Every row comes from one small tree of marks. The marks that hang from a mark follow it in brackets, in the order of their numbers. Every link used is in the known rows. Which tree was each row made from?
Known rows:
k_672{k_476{k_5{k_498 k_718} k_702} k_598}: [  3  -5   0  18   0  -3  -5   8  15  32   6   0  -9  11  -7  11  15 -20
  -1   8   4 -10]
k_5{k_498}: [ 5  2 -3  7  5  2 -1  5  1  2  3 -7  1 -8 -4  5  3 -1 -1  1  4  1]
k_702{k_598{k_5{k_476 k_718{k_672}}}}: [-11  -6  -6  -8  11   3   7   6   1  26  10   1 -13  -3  12   0   5 -12
   6   2   5  -3]
k_476{k_702{k_598}}: [ -6  -4  -1   4  -1   0   3  -1  -2  23   0   9  -2   6  -4  -3   0  -4
   4   2   3 -17]
k_598{k_5{k_476 k_498 k_718{k_672}}}: [  1  -1  -6  -1  16   6   5  12   8  21  11 -12 -10 -14   9   9   9 -14
   2   2   6   8]
k_498{k_5{k_476 k_718{k_672 k_702{k_598}}}}: [-17  -4  -4  -8   6  -8  12   2  16  17   9   5 -11   6  13  -8   5 -21
   4   4   5  -5]
k_774{k_128{k_5{k_718{k_672 k_702}}} k_498}: [  2   3   1 -18 -26  -9   6  -1  25 -21   2  -6  -5   1  18 -20   1   6
   8   0   3   0]
k_702{k_598{k_5{k_476 k_498 k_718{k_672}}}}: [ -6  -4  -8  -2  17   5   5  11   5  31  13  -7 -12  -9   7   4   8 -13
   5   2   9  -2]
k_774{k_128 k_498}: [  9   2   4  -9 -21  -4   3  -1  -1 -21  -2   1   5   2   6  -5  -5  20
   7  -1   0  -4]
k_476{k_5{k_498 k_718{k_672{k_598} k_702}}}: [-15  -4  -3  -6   3  -3   4   7  27  20  10  -6 -11   9  14  -6  14 -22
   2   7   3  -6]
k_498{k_5{k_476{k_702} k_718{k_672{k_598}}}}: [-13  -4   0  -1   0  -6   2   2  14  25   8  -2 -10   5  15   3  11 -24
  -2   6   0  -2]
k_718{k_672{k_476 k_598} k_702}: [-18  -1  -3  -2   1  -7  14   4  23  13   6   1  -9  14   5 -13  16 -33
   0   0  -8  -5]
k_672{k_598}: [-10   0   0  -5  -5  -1  -2   1   2   6   3  -2  -2   9   4  -1   7  -6
   1   0  -3  -1]
k_702{k_598{k_5{k_498}}}: [ 1  1 -6  7  6  4  3  9 -4 16  6  2 -2 -3 -6  4  4  3  3  1 10 -4]
k_774{k_128}: [  0   1   2  -3  -8  -5   0  -2  -4 -13  -3   0   3   3  10  -2  -1   8
  -1   0   0  -5]
k_5{k_476 k_718{k_672 k_702{k_598}}}: [-18  -7  -4 -15  14  -2  11   1  13  25   8   2 -12   4  11 -11   5 -25
   6   2   2  -9]
k_128{k_5 k_774}: [  8   5   1  -3 -15   1  -3  -8  11 -13   0  -5   4  -9  -6  -2  -3   8
  -1   0   1  -2]
k_774{k_128{k_5{k_476 k_718{k_702}}} k_498}: [  9   2   2 -20 -18  -9   0   2  18 -17   0  -1   0   1   4  -8   2   3
   9  -1   4   1]
k_718{k_672{k_476 k_598{k_5}}}: [ -9   1  -5   5  -3  -2   8   9  12  15   7   0 -10   7   6  -1  16 -19
  -2  -1  -5   2]
k_5{k_476{k_702} k_498 k_718}: [  7  -3  -1   7  16   2  -3   6   6  30   4  -9  -4  -8  -5  13   5 -15
   0   4   7  -3]
k_598{k_5{k_718{k_672{k_476} k_702}}}: [ -5   0  -3   6   8  -3  14   4  19  20   8   2 -15   6   7  -8  11 -23
   2   1   0   3]
k_5{k_476{k_702{k_598}} k_498 k_718{k_672}}: [-10  -7  -6   1  14   4   6   6  10  39  10  -5 -10 -10   5   3   6 -21
   5   4   6 -14]
k_774{k_498{k_5}}: [ 11   3   3   1 -19  -7   2   3   6 -18   0   5   4   0  -3  -1  -3  15
   4   2   3   5]

Write each row's tree:
[ -7  -2  -5  14   2  -1  13   8   7  34   5  11 -11   2  -1  -2  10 -17
   1   1   1 -14]  k_718{k_672{k_476{k_702{k_598{k_5}}}}}
[  3  -1  -2  -3  21  -1   3   5  15  19   6  -8  -4  -4  -3   4   6 -20
   3   2   6   3]  k_5{k_476 k_498 k_718{k_702}}
[  6   3  -2  -8   1  -7  -4   6  16  -6   3 -11  -2  -5   4   0   6  -9
   2   1  10   2]  k_774{k_128{k_5{k_476 k_498 k_718{k_702}}}}
[ 12   7  -1   3 -10   3  -4  -2  14  -9   2 -12   5 -17 -10   3   1   6
   0   1   6  -1]  k_128{k_5{k_498} k_774}
[ -8  -2  -6  -6  15  -1  10   7   5  23   3  12  -5   6  -5  -2   8 -16
   6  -1   5  -6]  k_718{k_702{k_598{k_5{k_476}}}}
[ 15   3   2  -3 -23   0   5  -4  27 -10   5  -9  -5 -13  -3 -10   1   4
   6   0  -2  -1]  k_128{k_5{k_718{k_672{k_476}}} k_774{k_498}}
[ -9  -6  -2 -10  15  -3   6  -1   6  25   5   6  -8   8   0  -6   3 -18
   8   1   4  -8]  k_5{k_476 k_718{k_702{k_598}}}
[ 3 -3 -6  2 18  5  0  9 -2 29 10 -3 -8 -5 -4 11  5 -6  7  3 12 -1]  k_702{k_598{k_5{k_476 k_498 k_718}}}
[  2  -1  -1  -1  -2  -1  -8   4  10  17   1  -5  -5  -6  -4   7   4 -11
  -1   1   5   0]  k_128{k_5{k_476{k_702} k_718}}
[-14  -7  -5  -3   8  -1   8   7  19  24  11   2 -12   4  10 -10   6 -14
   5   6   8 -15]  k_476{k_5{k_498 k_718{k_672 k_702{k_598}}}}
[-10  -2   1  13  -9 -10   4   1  18  22   7   0 -12  11   9  -1  13 -23
  -5   6  -2  -4]  k_498{k_5{k_718{k_672{k_476{k_702} k_598}}}}
[  3   1   1 -17 -26  -9   1  -2  13 -15   1   4  -2  10   6 -18  -2  14
  13   0   7 -10]  k_774{k_128{k_5{k_718{k_702{k_598}}}} k_498}
[ -2   4  -3  -6 -10  -7   3   4  22 -10   5 -13  -6  -4  19 -12   6  -6
   0   2   7  -1]  k_774{k_128{k_5{k_498 k_718{k_672 k_702}}}}
[ -4  -5  -4  16   7   1   8   6  13  36   9  -3 -12  -4   0  -1   8 -21
   2   4   5 -16]  k_5{k_498 k_718{k_672{k_476{k_702{k_598}}}}}
[-10  -3  -4  -9  11   2   1   9  13  22  13 -17  -9  -5  11   3  12 -25
   3   3   1   2]  k_5{k_476 k_498 k_718{k_672{k_598}}}
[-10  -2  -1  -8   9  -9  10   2  20   7   7   0  -9   0  14  -4   6 -21
   0   4   2   4]  k_498{k_5{k_476 k_718{k_672 k_702}}}
[ -4   2  -6  19   2   0  10  14  17  33   8  -4  -9   2   0   4  20 -26
  -2   2   0  -4]  k_718{k_672{k_476{k_702} k_598{k_5{k_498}}}}
[  2   0   0   8   3  -6   1   4   4  10  -2   6   0  -2  -4  11   3 -10
  -4   3   3  -2]  k_498{k_5{k_476{k_702}}}
